Known rows, with every step that occurs
tunu/pabu: 0.75; -1.00; -2.39; 3.79; 2.58; 0.24; -2.29; -2.47; 1.10; -1.55; 5.17; -0.89; -1.11; 0.01; 1.60; 2.51; 0.80; 2.21; 0.60; -0.27; 5.75; -0.30
neta/pabu/sezake/zadib: 0.35; 1.03; 1.70; 1.97; 0.49; -1.08; -0.41; 3.26; 2.47; -5.32; 1.63; 2.19; -2.89; 3.20; -0.41; 0.99; 2.51; 1.30; -0.20; -0.45; -1.13; 0.57
pabu/sezake/zadib: 1.23; 0.03; 1.39; 4.02; -0.41; -0.41; -1.12; 0.01; 1.56; -6.06; 2.00; 1.13; -2.43; 3.95; 1.21; 0.68; 2.20; 0.31; 0.69; -0.34; 0.16; 1.18
sezake/zadib: 1.32; -1.56; -0.89; 3.69; -0.01; 1.00; -0.81; -0.54; 1.80; -2.65; 1.02; -0.48; -1.74; 3.51; 1.04; 1.79; 0.78; 1.98; 0.54; -0.13; 1.03; -0.59
nogabi/sezake/zadib: 2.52; -3.04; -0.90; 4.67; -0.94; 0.58; -0.91; -1.21; 3.93; -3.55; 1.26; -1.12; -2.70; 2.58; 2.66; 0.40; 0.02; 1.75; 1.84; -0.76; 2.43; 1.23
sezake/pabu/neta: 3.50; -0.26; -1.58; 0.57; 4.72; -3.12; -1.89; -1.68; -2.44; -0.53; 2.36; 1.54; -2.71; -1.17; 0.27; 2.95; 3.87; 4.85; 2.72; -0.59; 4.03; 0.04
tunu/zadib/sezake: 3.07; 0.89; -0.18; 2.95; 2.11; 2.43; -0.97; -1.14; 0.98; -0.68; 3.83; -1.65; 0.01; 3.80; 0.00; 4.06; 0.32; 5.16; 1.40; 0.64; 0.47; 1.56
sezake/nogabi/busif: 0.41; -1.39; -0.01; 1.99; 3.30; 2.31; -1.73; -5.88; 1.52; -0.47; 2.26; 0.93; -0.16; 1.31; 3.16; 0.66; -0.14; 4.34; 2.15; -3.25; 2.27; -0.45
nogabi/sezake/pabu: 3.57; -1.58; 0.43; 2.37; 1.87; -2.23; -2.95; -3.57; 0.98; -3.76; 3.33; -0.66; -3.36; -0.63; 1.85; 0.85; 2.53; 4.72; 5.38; -0.71; 5.29; 0.64
tunu/zadib: 3.23; -0.48; -0.71; 1.75; 0.58; 1.52; -0.88; -2.04; 0.77; -1.00; 3.46; -0.01; -1.60; 3.70; 0.70; 3.48; 1.22; 4.55; 0.81; 0.73; 2.29; -0.51
tunu/zadib/neta: 4.18; -0.30; -1.91; 2.82; 0.35; 4.57; -0.64; -2.63; 0.81; -0.57; 2.36; 0.49; -1.57; 2.62; -1.09; 3.11; -0.29; 3.36; 1.63; -1.01; 0.74; -1.86
zadib/tunu/pabu: 1.70; 0.36; -0.49; 3.26; 3.15; 0.30; -2.24; -3.08; 1.26; -1.21; 5.04; -3.37; 0.27; 0.00; 1.70; 5.21; 1.41; 4.47; 2.68; 0.54; 6.13; 0.31
neta/zadib/sezake/nogabi: -0.28; 0.36; 1.28; 3.27; 4.43; 2.93; -3.09; -2.18; 2.70; -3.25; 0.96; -1.80; 2.27; 3.60; 2.78; 0.10; 0.65; 2.67; 2.30; -0.50; 1.89; -0.18
zadib/neta: 2.00; 0.16; -1.94; 3.87; 0.65; 2.83; -2.36; -3.66; 0.77; 0.25; 1.16; -0.09; -0.66; 0.94; -0.86; 1.85; -0.95; 2.90; 2.77; -2.20; 1.79; -2.33
nogabi/sezake/pabu/tunu/zadib: 4.40; -1.58; -1.26; 0.42; 0.71; -0.54; -1.99; -3.44; 1.75; -4.06; 5.35; 0.29; -4.91; 0.79; 0.01; -0.02; 4.79; 6.82; 5.49; 2.41; 5.80; 1.06
sezake/zadib/tunu/pabu/turok: 3.25; -0.61; -1.86; 3.37; 1.43; -0.17; -2.61; -2.26; 2.42; -0.94; 4.67; -3.25; -0.55; 0.52; 0.79; 4.25; 3.15; 2.32; 0.54; -0.66; 6.39; 1.62
nogabi/sezake/zadib/neta: 3.90; -3.01; -2.04; 5.47; -0.81; 3.37; -0.84; -2.58; 3.80; -3.15; 0.62; -0.79; -2.77; 1.58; 0.67; -0.37; -1.68; 1.02; 2.62; -2.21; 1.06; 0.39
neta/zadib: 0.34; -0.77; -0.50; 1.45; 0.75; 0.20; -3.15; -1.54; 2.13; -1.97; 0.73; -0.32; -0.61; 2.88; 1.89; 2.11; 2.18; 2.76; 2.35; 1.92; 3.40; -2.32
sezake/zadib/neta/pabu: 1.66; -0.64; -1.71; 2.99; 0.77; 3.16; -0.39; 1.73; 2.67; -1.39; -0.47; 0.63; -2.24; 1.55; -2.63; 0.97; -0.39; 1.28; -0.21; -1.50; -1.51; -2.38
sezake/nogabi: 0.64; -0.07; 1.04; 2.60; 3.32; 1.86; -1.68; -4.33; 1.15; -2.27; 1.81; -0.63; 1.06; 2.62; 2.82; 0.08; 0.35; 2.65; 0.70; -2.98; 2.93; -1.36
zadib/sezake: 0.59; 1.35; -0.22; 3.83; 2.87; 0.94; -2.76; -1.85; 0.37; 0.03; 3.03; -1.52; 0.93; 2.37; 0.41; 3.07; -0.59; 4.41; 2.34; -0.75; 1.68; 1.21
zadib/tunu: 2.53; 1.35; 1.21; 1.88; 1.80; -0.36; -2.26; -3.23; 1.03; -0.24; 2.20; -2.46; 1.03; 1.96; 1.25; 5.11; 1.39; 6.11; 3.67; 0.20; 3.73; -0.87

Rows
5.26; 0.70; -1.10; 1.64; 5.99; -0.91; -1.04; 0.11; -2.50; -1.03; 4.23; 0.51; -2.39; 0.37; -0.79; 4.38; 3.25; 6.12; 2.38; 0.55; 1.50; 3.01 : tunu/zadib/sezake/pabu/neta
2.59; 0.44; -2.83; 1.27; -0.46; 1.89; -2.24; 0.80; 2.85; 1.32; 0.59; 1.33; -2.17; 0.15; -3.49; 1.63; 0.34; 1.06; -0.39; -3.19; 1.00; -1.44 : sezake/zadib/neta/pabu/turok
2.87; -0.20; 0.68; 3.54; 0.80; 0.60; -0.45; -1.23; 2.20; -2.21; 0.96; -2.96; -0.19; 3.92; 1.05; 3.97; 1.74; 4.19; 2.17; 0.75; 1.51; -0.20 : sezake/zadib/tunu
2.56; 1.10; 1.60; 3.03; 4.51; 4.10; -0.44; -2.84; 1.21; -2.63; 3.80; -1.64; 1.43; 4.40; 1.81; 2.15; -0.47; 4.13; 0.64; -1.59; 0.41; 1.59 : tunu/zadib/sezake/nogabi
1.04; 1.63; 3.31; 3.40; 4.92; 0.51; -2.13; -4.29; 1.43; -6.67; 5.69; -1.91; 1.41; 0.94; 3.79; 1.60; 3.00; 2.15; 1.66; -2.23; 4.87; 1.74 : zadib/tunu/pabu/sezake/nogabi
2.94; -1.90; -1.60; 3.28; -0.02; 2.55; -0.57; 1.18; 4.84; -2.27; 0.12; 0.17; -3.05; 0.24; -1.19; -0.31; -0.98; 1.36; 1.59; -1.91; -0.31; -0.23 : nogabi/sezake/zadib/neta/pabu
-0.04; 2.48; 1.95; 0.65; 1.61; -2.09; -2.20; 1.55; 1.56; -2.64; 2.95; 2.36; -1.65; 1.42; -0.88; 1.83; 2.76; 2.52; 1.69; -0.61; 0.59; -0.23 : neta/pabu/sezake
0.03; 0.59; -0.51; 3.74; 2.03; -0.85; -2.81; -1.53; 0.33; -5.00; 6.04; 0.66; -1.56; 0.46; 1.67; 1.53; 2.39; 1.04; 0.94; -0.45; 4.55; 1.49 : tunu/pabu/sezake
0.59; 0.34; -0.10; 2.02; 6.61; 1.38; -2.00; -1.05; 0.92; -1.28; 0.79; -0.13; 2.45; 2.10; 2.90; 0.98; 1.31; 2.55; 0.97; -0.87; 2.00; 0.83 : pabu/neta/zadib/sezake/nogabi
0.97; 0.79; -0.07; 1.46; 3.52; 4.29; -1.09; -3.63; 1.58; -2.14; 4.57; -0.95; 0.78; 4.23; 0.34; -0.01; 1.48; 5.94; 1.66; 0.30; 1.98; 1.12 : pabu/tunu/zadib/sezake/nogabi
0.25; -0.65; 2.01; 2.37; 4.86; 1.05; -3.29; -4.29; 3.27; -6.51; 4.57; -0.10; 0.46; 0.29; 4.69; 1.63; 4.33; 2.41; 4.01; 0.04; 4.41; 1.83 : neta/zadib/tunu/pabu/sezake/nogabi/busif
0.74; -0.81; -3.70; 3.43; 6.16; 0.41; -2.88; 0.85; 0.61; -0.70; 3.53; -0.55; 0.41; -1.01; 1.71; 3.11; 1.81; 2.29; 1.02; 1.92; 4.18; 2.72 : tunu/pabu/neta/zadib/sezake
0.22; 1.16; 3.41; 2.33; 2.59; 0.24; -2.03; -3.82; 0.79; -5.89; 2.90; 1.39; 0.34; 3.09; 3.22; -1.05; 1.97; 1.53; 1.18; -3.13; 2.04; 0.03 : pabu/sezake/nogabi
0.47; -0.04; -1.11; 1.36; 4.21; 4.64; -1.26; -5.06; 1.94; -0.46; 5.03; 0.37; -0.14; 3.13; 0.14; 0.06; 1.12; 7.22; 3.47; -0.02; 1.44; 2.23 : pabu/tunu/zadib/sezake/nogabi/busif
1.38; -0.42; -3.59; 1.92; 1.64; -0.70; -4.71; -3.55; 1.05; 1.01; 5.91; -0.83; -0.92; -1.36; 0.99; 2.54; 2.02; 1.93; 0.16; -1.95; 8.22; 0.61 : tunu/pabu/turok
0.04; 1.10; -3.25; 0.14; 1.24; 2.45; -2.49; -1.32; 1.83; 1.28; 1.81; 1.56; -1.49; -0.11; -4.41; 0.17; 1.19; 5.18; 2.89; -0.27; 2.43; -3.16 : zadib/neta/pabu/tunu
0.30; 1.06; 1.36; 1.50; 3.79; 2.81; -1.87; -2.97; 1.83; -2.64; 2.30; 4.10; -1.01; -0.61; -0.77; -0.94; 0.15; 2.37; 2.64; -4.90; -1.32; -0.50 : zadib/neta/pabu/sezake/nogabi/busif
2.55; -1.02; -1.03; 4.97; 1.86; 1.06; -0.97; -0.90; 2.46; -3.50; 3.74; -3.71; -0.88; 1.55; 1.81; 4.04; 1.61; 2.62; 0.69; 1.17; 4.13; 0.96 : sezake/zadib/tunu/pabu
4.54; 1.28; -2.28; -1.24; 0.49; 2.00; -2.42; -0.64; 2.32; 3.00; 3.25; 1.78; -2.04; 0.12; -4.16; 3.70; 1.04; 3.49; 0.32; -2.44; 1.80; -1.47 : tunu/zadib/neta/pabu/turok
1.59; 1.08; -1.49; 1.49; 1.78; 2.41; -1.98; -2.01; 0.81; -0.53; 4.68; -0.67; -0.69; 3.62; -1.38; 2.32; 1.80; 7.19; 2.79; 2.36; 2.35; 1.06 : pabu/tunu/zadib/sezake
1.97; 0.27; -0.24; 5.01; -0.77; 2.61; -1.17; -0.96; 1.19; -5.41; 0.77; 1.32; -2.79; 3.02; -0.55; -0.12; 0.85; -0.56; 1.22; -2.18; -1.27; -0.13 : pabu/sezake/zadib/neta
1.24; 0.82; 0.61; 3.07; 4.19; -0.78; -4.13; -0.62; 0.25; -3.67; 1.62; -1.61; -1.80; 1.23; 0.48; 1.75; 3.42; 4.43; 4.85; 2.95; 3.08; -0.14 : neta/zadib/sezake/pabu
5.33; -1.09; 0.39; -0.16; 3.93; -3.80; -2.71; -1.68; 1.23; -2.97; 1.54; -0.67; -1.96; -1.75; 2.68; 3.36; 5.38; 6.16; 6.65; 2.37; 6.06; 1.65 : nogabi/sezake/pabu/neta/zadib/tunu
0.49; 2.44; 2.04; 1.68; 3.63; 2.42; -1.43; -1.55; 1.89; -4.38; 1.77; 2.55; -0.06; 0.89; -0.74; -1.37; 0.38; 0.63; 1.12; -4.58; -0.38; -1.26 : zadib/neta/pabu/sezake/nogabi
1.45; 0.89; -1.35; 1.48; 1.88; 1.80; -1.95; -0.30; 1.79; 0.84; 1.02; 1.16; -1.31; -0.30; -2.73; 2.19; -0.48; 3.48; 1.69; -1.82; 0.64; -2.78 : zadib/neta/pabu
1.59; 1.80; -1.08; -1.59; 0.85; -2.19; -3.76; -0.25; 1.77; 3.21; 2.95; 1.19; -0.91; -0.20; -1.80; 3.08; 2.11; 4.37; 0.39; -2.29; 4.73; -0.91 : neta/pabu/turok
-1.03; -1.00; 0.07; 3.01; 4.65; 3.42; -3.49; -3.82; 2.74; -1.72; 1.40; -0.14; 1.00; 2.39; 3.31; 0.47; 0.74; 3.69; 3.76; -0.96; 1.16; 0.77 : neta/zadib/sezake/nogabi/busif
2.80; -0.34; -3.78; 1.32; -0.06; 4.48; -1.69; -3.78; 0.97; -0.42; 3.05; 0.86; -2.38; 2.72; -2.87; 1.01; 1.22; 5.29; 2.56; 0.84; 2.37; -1.93 : pabu/tunu/zadib/neta
0.55; 0.23; 1.79; 3.04; 5.14; 1.02; -2.17; -5.49; 1.78; -4.72; 6.19; -0.11; 0.35; -0.40; 3.69; 1.87; 2.42; 3.12; 3.31; -2.25; 4.38; 2.58 : zadib/tunu/pabu/sezake/nogabi/busif
